Each row comes from the steps of one walk. Every step used is in the known rows, and no mark comes twice. Write the walk behind each row, first mark first.
Known rows
vasel desu mopi lota: [  1  -3  -8  -1  -6   0   0  -8   3   4   0   5   0  -2 -11  -6   1   2
  12 -16  -6 -19]
desu zotu: [  6  -4  11   5  -5  -4  -9   3   1   6  11   2   0  -1  -3  -9  10  -4
   4 -11   1  -7]
vasel redi kedu lota zotu desu mopi: [  6   4 -13  -4  11   2   0  -6  -1 -11  -6 -10   1 -15   0   2  -8  14
  -4  10   4  16]
lota pemad redi kedu: [ -2  -2  15   4   1   1   4  12  -5  -1  -8   0  -2   9   7   3   7  -9
 -15   2 -13   5]
mopi lota pemad redi kedu: [ -7  -3   8   4  -5   5   3   9   3  -2 -10   5  -5   9   6   4   3 -11
 -10   0 -25 -10]
pemad redi kedu lota zotu desu: [ -7  -1  -3  -1   4   1   3   5   0 -11  -5   3  -5   0  11   7  -9  -1
 -16  11  -3  11]
mopi desu vasel redi kedu lota zotu: [  6   1 -18  -8  10   8  -4  -4  -6   1  -3  -2  -5 -21   3   3  -9  -2
  15   7   2   0]
mopi desu vasel redi kedu lota: [  5   1 -29 -12  10   4   1  -2  -7   8  -3   2  -6 -23   0   2  -3  -7
  18   0   2 -11]
mopi desu vasel: [  3  -2  -4  -8  -4   4   1  -3  -5  13   9   7  -2  -2  -3  -4   9 -10
  12 -19   5 -16]
zotu desu mopi lota: [ -2   0  -6  -4  -9   2   4  -9   8   2   4   4   1   4  -7  -5   5   5
  -3 -19  -6 -14]
pemad redi kedu lota zotu: [ -7  -7   7   2   5   1  -4  10   0  -7  -7   1  -6  -5   9   5  -5 -10
 -11   8 -10   3]
vasel desu zotu: [ 9  0 -1  4 -3 -5 -7 -2 -4  4  8  5  0 -3 -6 -8  2  2 14 -4  8 -3]
zotu desu: [ -2   4  -1  -2  -1  -7   3  -5   0   4   2   3   1   7   5   1   4  -1
  -6 -10   9  -5]
desu zotu lota: [  1  -2   2   3 -10   0  -7   1   9   3  13  -3   7   1  -4  -3   5   3
   2  -1   4  -7]
vasel redi kedu lota zotu: [  1   0  -4   2  13  -2  -9   0  -2  -5 -11  -7  -3 -17   7   6  -9  -2
   2  13  -1   2]
lota pemad redi: [ -9  -5  18   6  -3  -4   1  12  -8   4  -9   3   3  17  -1  -3   7 -12
  -7  -7  -9   0]
vasel desu zotu lota kedu: [13  0  7  2 -4  0  0 -4  0 -1 10  1  2  3 -2 -2 -7 11  8 15 10  9]
vasel desu zotu lota pemad: [ 4  8  0  9 -8 -3  1 -2  2  1  6 -4  8 13 -9 -2 -3 13 12 12  8 10]
kedu lota: [ -7  -1   1   2   4 -12  -2   4   3   9  -3   2  -4   0  -4  -2   3 -12
   6  -9   0 -14]
zotu desu vasel redi kedu: [  7   3 -27 -12   9   7   1  -4 -10   1  -2  -5   3 -17   9   2   6   1
   5   2  10   2]
zotu desu mopi lota pemad: [ -2   6   6   2  -8   0   9  -7   7   1   0   0   2  17 -11  -5   6   9
  -3 -12  -8  -1]
pemad lota kedu: [ -5 -13  25   2   3  -4   1  11  -8   5  -4   9  -2   5   3   3  -3 -13
  -6  -1  -1  -3]

Write each row's walk
[  4   1   1  -4  -2  -2   5  -5   1   2   5  -1   4   4  -6  -5  10   6
  -7 -16   6   1] -> zotu desu mopi
[ 0  9  9  5 10 -8  6  7  3  3 -6 -5 -8  5  0  4  3 -5 -2  7 -7  4] -> redi kedu lota pemad
[-13  -5   8   4  -4  -3  -1   2  -4  -3  -1   6   4   7   5   6  -9  -1
  -9   0   8   3] -> pemad lota zotu desu
[10 -4 19  2 -5  1 -3  1  5  0 12 -2  3  4  0 -2  2  5 -3  8  3  5] -> desu zotu lota kedu
[-7  6 10  6 -5 -5  4  2  6  4 -1 -7  8 17 -2  4  4  1 -3  2  1 -1] -> zotu lota pemad
[  4   1  -2   0 -15   2  -2  -6  10   4  16   4   3   3  -6  -1  -4   5
   3  -4   2 -11] -> mopi desu zotu lota
[ -6  -3 -13  -7   4   9   3   8  -4  -7  -1   2  -4  -6   8   2  -1  -4
  -3   9   2  13] -> pemad redi kedu lota zotu desu vasel
[  5  -1  -8  -3   9  -1  -6   0  -6   1  -8  -5   1 -16  10   5   3  -5
  -2   0  -1  -9] -> vasel redi kedu
[ -2   0   0  -2  -7  10  12   2   4  -8  -5   3  -1  11  -2   0   3   5
 -17  -4 -20   5] -> zotu desu mopi lota pemad redi kedu
[-15  -4  10   7   1 -10   3  15  -4   5 -13   4  -1  14  -6  -3   1 -14
   0  -2  -9   0] -> kedu lota pemad redi
[ -7   2   3   2  -8   1  -2 -11   8  -4   2   4  -1   9   6   2  -6   3
  -5  -5  -2  -9] -> mopi lota zotu desu
[  4   1  12   1  -3   2   0  -8   0  -6   6  -5   5   6  -3  -4   5  11
 -10  -9   7  11] -> lota zotu desu mopi
[  7   4 -17  -8   8  11  -4  -7 -10  -6  -1  -8   4 -15  12   3   1   7
   3   9  12  13] -> lota zotu desu vasel redi kedu
[ -1  -4  -1  -3   3   6   5   4   1 -13  -2  -1  -2  -3   1   1  -4   5
 -17   6  -6  17] -> pemad redi kedu lota zotu desu mopi
[-1  2  4  1  2 -4  2 -5  4 -4  3 -3  1  3 -9 -4 -1  9 -3 -4  7 11] -> kedu lota zotu desu mopi
[ -2  -9   4  -2   1   3  -1  10  -4  -1  -4   4  -3  -5  11   4   7 -13
 -14  -5 -10  -8] -> pemad redi kedu
[  2  -3   4   3  -7   4  -5 -10   3  -3   1   1   0   0  -8  -5  -4   7
   9  -9  -5  -8] -> vasel desu mopi lota zotu
[  1   5 -35 -12  13   2   3  -1  -7   2  -6  -3  -1 -20   4   2   1   0
  13   6  10   2] -> zotu desu vasel redi kedu lota
[13 -2 15 -1 -9  4  3 -6  6  1 16  5 -2  7 -2  0 -7  7 -2  6  2  1] -> mopi desu zotu lota kedu
[  4   7   8   6 -14   1   3  -4   8   4  13   0   4  16 -10  -1  -3   9
   3   3   0   2] -> mopi desu zotu lota pemad
[  4   2 -10   3  -8  -2  -4  -4   4   1  10   0   6   0  -5  -2  -4   9
  13   5  10  -3] -> vasel desu zotu lota
[-7 -1 12  6  4 -8 -6  2  3  2 -2 -1 -3  1 -1  0 -2 -7  3 -1  2 -3] -> kedu lota zotu
[  3  -1 -14  -5  14   6  -9   3  -7  -1  -7  -9  -1 -23   5   1  -1  -4
  15  10   4   4] -> desu vasel redi kedu lota zotu
[ -7   5  12   8   5 -14   3   6   1   8  -8  -2  -3  13  -7  -2   4  -8
   6  -3  -2  -1] -> kedu lota pemad
[  0   7 -15  -2  12  -2  -2  -6  -2  -9  -9  -6  -2 -12  10   8 -13   7
  -3  16   6  10] -> vasel redi kedu lota zotu desu
